Each row was made from one small tree. The marks that hang from a mark follow it in brackets, in the order of their numbers. Every link used is in the known rows. Write each row's tree.
Known rows
q_851[q_652[q_153 q_298 q_889[q_781]]]: [-1.699  3.980 -0.314 -4.384 -1.627  1.857  3.276 -0.039 -1.755  2.572
 -4.195 -1.401  1.925 -0.973  0.661 -0.120  0.825 -0.083  3.509]
q_851[q_520]: [ 1.415 -1.324  0.102 -0.812 -1.750 -0.526  2.346 -0.438  0.925  0.177
  0.261  0.537  0.979 -2.550  1.662  1.592  0.036  0.142  1.175]
q_153[q_118]: [ 0.616  0.679 -0.409 -1.987 -1.408 -0.736  1.888  1.577 -0.250  1.001
 -0.373  0.667  0.640  0.779 -0.338  0.888  0.340  0.875  0.645]
q_851[q_520[q_153 q_889]]: [ 1.178 -0.235 -0.598 -1.572 -2.175  2.196 -0.221 -0.035  0.832  0.428
 -0.037  0.271  0.779 -6.089  1.642  3.030 -0.651  4.196  0.743]
q_520[q_153[q_118] q_298 q_889]: [-0.279  2.004 -0.820 -3.463 -1.956  3.572 -2.064  2.275 -1.002  1.006
 -1.107  1.539  0.185 -3.946  0.261  3.482 -0.329  4.580  0.284]
q_652[q_153 q_298]: [ 0.635  2.430 -0.143 -3.577 -1.986 -0.342  2.555  3.414 -0.581  2.350
 -3.059  0.083  1.481 -1.318 -0.494  0.831  0.714  0.381  1.175]
q_851[q_652[q_153]]: [-1.597  0.286 -0.179 -1.903 -0.970  0.832  2.934 -0.304 -1.929  2.497
 -2.452 -0.751  1.036 -0.679  0.437  1.088  0.348 -0.848  0.933]
q_652[q_153[q_118] q_298 q_851 q_889]: [ 0.502  5.645 -0.084 -5.559 -3.997  1.428  3.177  2.521 -2.953  5.212
 -4.901 -0.520  1.261  1.446 -1.916  1.085  0.938  0.479  2.075]
q_118[q_153]: [ 2.261 -1.225  0.578  0.045 -0.724 -1.051  0.909  2.594 -1.265 -0.224
  0.491  0.152  0.810  0.251 -0.228  1.212 -0.011  2.058 -0.431]
q_652[q_298 q_851 q_889]: [ 1.665  3.129  0.621 -3.137 -3.207  0.850  3.500  2.891 -0.839  4.699
 -2.992 -0.287  1.361  0.800 -0.929  1.905 -0.086  0.477  1.904]
q_520[q_153 q_298 q_889[q_781]]: [-1.833  2.259 -0.603 -2.598 -1.389  3.543 -1.809  1.050  1.102  0.571
 -1.381  0.723  0.048 -6.171  1.614  2.205 -0.828  3.791  0.939]
q_851[q_652[q_889]]: [ 0.164  0.081  0.159 -1.359 -0.689  1.351  3.142 -0.402 -1.651  2.079
 -0.543 -0.766  1.326  1.040  0.614  1.889 -0.182  0.831  2.227]
q_851[q_520 q_652[q_298]]: [ 0.883 -1.196  0.083 -2.084 -2.094  0.514  3.146 -0.108 -0.419  1.482
 -2.455  0.438  2.074 -2.406  1.981  1.950  0.591 -1.430  2.025]
q_520[q_153]: [-0.103  0.270 -0.470 -0.644 -0.787  0.189  1.169  1.649  0.999  0.997
 -0.388  0.228  1.446 -1.978  0.329  1.688 -0.404  2.302  0.035]
q_520[q_298 q_889]: [ 0.740  0.621  0.167 -2.542 -1.760  2.448 -0.591  2.449 -0.459  1.289
 -0.255  1.217 -0.476 -3.631  0.701  3.329 -0.695  2.845  0.746]
q_652[q_851]: [-0.037  0.561  0.507 -0.969 -2.459 -0.198  2.966  1.372  0.175  4.000
 -1.796 -0.034  0.251  0.026 -0.389  1.474 -0.459 -1.065  0.063]
q_520[q_153[q_118] q_298 q_889[q_781]]: [-1.976  3.218 -1.039 -3.710 -1.817  3.566 -2.202  0.973  0.374  0.290
 -1.767  1.067 -0.058 -4.991  1.037  1.867 -0.258  3.961  0.967]
q_851[q_652]: [-0.617 -1.275  0.020 -0.615 -0.586  0.278  2.871  0.005 -0.709  1.795
 -1.019 -0.130  1.010 -0.068  0.854  1.588 -0.094 -0.819  0.845]
q_851[q_520[q_153 q_298] q_652[q_889]]: [-0.692 -0.258 -0.125 -1.847 -1.364  4.125  0.793 -2.331 -1.722  0.805
 -1.155  0.512  2.034 -3.622  2.864  3.865 -0.193  1.712  2.389]

Write each row's tree
[ 0.811  0.647 -0.374 -2.560 -1.955  2.570  2.265 -0.604 -1.147  1.451
 -2.303 -0.251  3.117 -2.898  1.868  2.761  0.308  1.871  2.815] -> q_851[q_520[q_153] q_652[q_298 q_889]]
[-0.817  1.624 -0.107 -2.641 -1.059  1.931  3.173 -0.674 -2.856  2.639
 -1.990 -1.286  1.349  0.403  0.164  1.437  0.268  0.773  2.291] -> q_851[q_652[q_153 q_889]]
[-1.071  5.941  0.148 -4.661 -3.427  1.429  3.435  1.317 -0.859  4.562
 -5.073 -1.261  1.160 -0.896 -0.531 -0.168  0.458 -0.434  2.696] -> q_652[q_153 q_298 q_851 q_889[q_781]]
[-0.073  1.048 -0.360 -2.381 -1.538  3.435 -1.640  2.374 -0.206  1.125
 -0.646  1.142  0.257 -5.165  0.855  3.758 -0.896  4.533  0.246] -> q_520[q_153 q_298 q_889]
[-1.604  1.222 -0.672 -2.977 -1.417  0.780  2.512 -0.373 -2.717  2.353
 -2.874 -0.337  0.978  0.546 -0.131  0.719  0.901 -0.703  0.984] -> q_851[q_652[q_153[q_118]]]
[ 0.493  0.978 -0.290 -4.220 -3.056  2.789  1.708  0.145 -2.061  2.294
 -3.805 -0.294  1.193 -5.053  1.400  2.496  0.610  0.824  2.152] -> q_851[q_520[q_889] q_652[q_153 q_298]]
[-0.749  0.866  0.199 -3.205 -1.903  3.523  1.858 -2.609 -3.275  1.506
 -2.210  0.050  1.302 -2.664  2.359  2.935  0.500 -0.088  2.980] -> q_851[q_520[q_298] q_652[q_153 q_889]]
[-1.708 -0.285 -0.082 -2.517 -1.999  3.871 -0.081 -2.689 -0.278  0.394
 -1.732  0.582 -0.093 -6.261  3.576  2.367 -0.259  0.140  2.332] -> q_851[q_520[q_298 q_889[q_781]] q_652]
[ 0.180  0.529 -0.292 -1.951 -2.253  1.334  0.651 -1.369  1.805 -0.045
 -0.290 -0.073 -0.120 -5.647  2.285  0.948 -0.324  1.891  2.008] -> q_851[q_520[q_889[q_781]]]
[-1.174  3.869 -0.235 -3.064 -1.224  0.902  2.485 -0.438 -0.244  1.333
 -1.589 -1.319  0.815 -1.097  0.402 -0.503  0.262  1.533  2.699] -> q_652[q_153 q_889[q_781]]
[ 1.259  4.770 -0.489 -5.417 -2.519  0.819  2.407  2.835 -2.422  2.325
 -3.024 -0.136  1.702  0.995 -1.334  0.840  1.176  2.204  2.582] -> q_652[q_153[q_118] q_298 q_889]
[ 0.439  0.712 -0.160 -1.705 -3.676  2.863  0.505 -0.312  0.422  3.120
 -1.995 -0.072  0.332 -5.622  1.030  3.294 -0.869  2.460  0.276] -> q_652[q_851[q_520[q_153 q_889]]]
[-1.563 -0.788 -0.683 -2.205 -1.760  3.104  0.099 -1.983 -1.559  0.411
 -2.091  1.456  1.666 -3.439  2.520  3.225  0.447  0.244  1.047] -> q_851[q_520[q_153[q_118] q_298] q_652]
[-0.626 -2.130  0.331 -1.221 -1.465  1.990  1.616 -1.819 -1.132  0.836
 -1.247  1.206  0.946 -3.190  2.992  3.064  0.113 -1.531  1.553] -> q_851[q_520[q_298] q_652]
[-0.171  0.178 -0.930 -2.946 -2.314  1.524  1.660 -0.250 -0.978  1.153
 -3.293  0.691  2.782 -2.646  1.481  2.050  0.940  0.340  1.510] -> q_851[q_520[q_153[q_118]] q_652[q_298]]
[-0.160 -0.624 -0.159 -1.276 -1.647  1.844 -0.065 -0.196  0.497 -0.046
 -0.642  1.551  1.384 -5.101  2.516  3.225 -0.180  1.590  0.768] -> q_851[q_520[q_153 q_298]]
[ 1.531 -0.578 -0.092 -2.918 -2.717  2.297  1.563  0.424 -0.828  1.737
 -2.356  0.301  1.179 -4.438  1.761  2.894  0.170  0.965  2.106] -> q_851[q_520[q_889] q_652[q_298]]
[-1.030  2.288  0.167 -3.992 -4.128  2.093  1.395 -0.890 -2.423  3.349
 -3.938  1.099  0.102 -2.388  0.801  2.182  0.745 -1.861  0.851] -> q_652[q_153[q_118] q_851[q_520[q_298]]]
[ 1.215  1.875 -0.141 -3.102 -4.363  2.909  0.709  1.662  0.383  3.659
 -3.592  0.296  1.145 -5.943  0.732  3.272 -0.451  2.418  0.781] -> q_652[q_298 q_851[q_520[q_153 q_889]]]
[-1.494 -0.609  0.123 -2.487 -1.830  2.424  1.577 -2.094 -2.310  1.339
 -2.658  0.647  0.933 -3.747  2.611  2.525  0.572 -1.689  1.628] -> q_851[q_520[q_298] q_652[q_153]]
[-0.801 -1.018 -0.391 -2.009 -1.952  4.835 -1.037 -1.313 -1.089  0.884
 -1.579  0.949  0.827 -6.779  2.985  4.435 -0.535  2.585  1.104] -> q_851[q_520[q_153 q_298 q_889] q_652]
[-1.405  3.025 -0.047 -3.351 -4.079  2.400  1.422 -1.912  0.166  3.132
 -3.621 -1.025 -0.610 -5.732  1.329  0.792 -0.133 -0.008  1.518] -> q_652[q_153 q_851[q_520[q_889[q_781]]]]
[-0.192  0.305 -0.649 -2.430 -2.106  1.994 -0.405 -0.381 -0.235 -0.183
 -1.042  1.868  1.279 -3.819  1.927  2.868  0.342  1.651  0.793] -> q_851[q_520[q_153[q_118] q_298]]
[-0.093  3.354  0.283 -3.675 -3.506  0.338  3.274  3.102 -1.139  5.124
 -4.962 -0.279  1.068 -0.927 -1.057  1.090  0.490 -1.301  0.656] -> q_652[q_153 q_298 q_851]
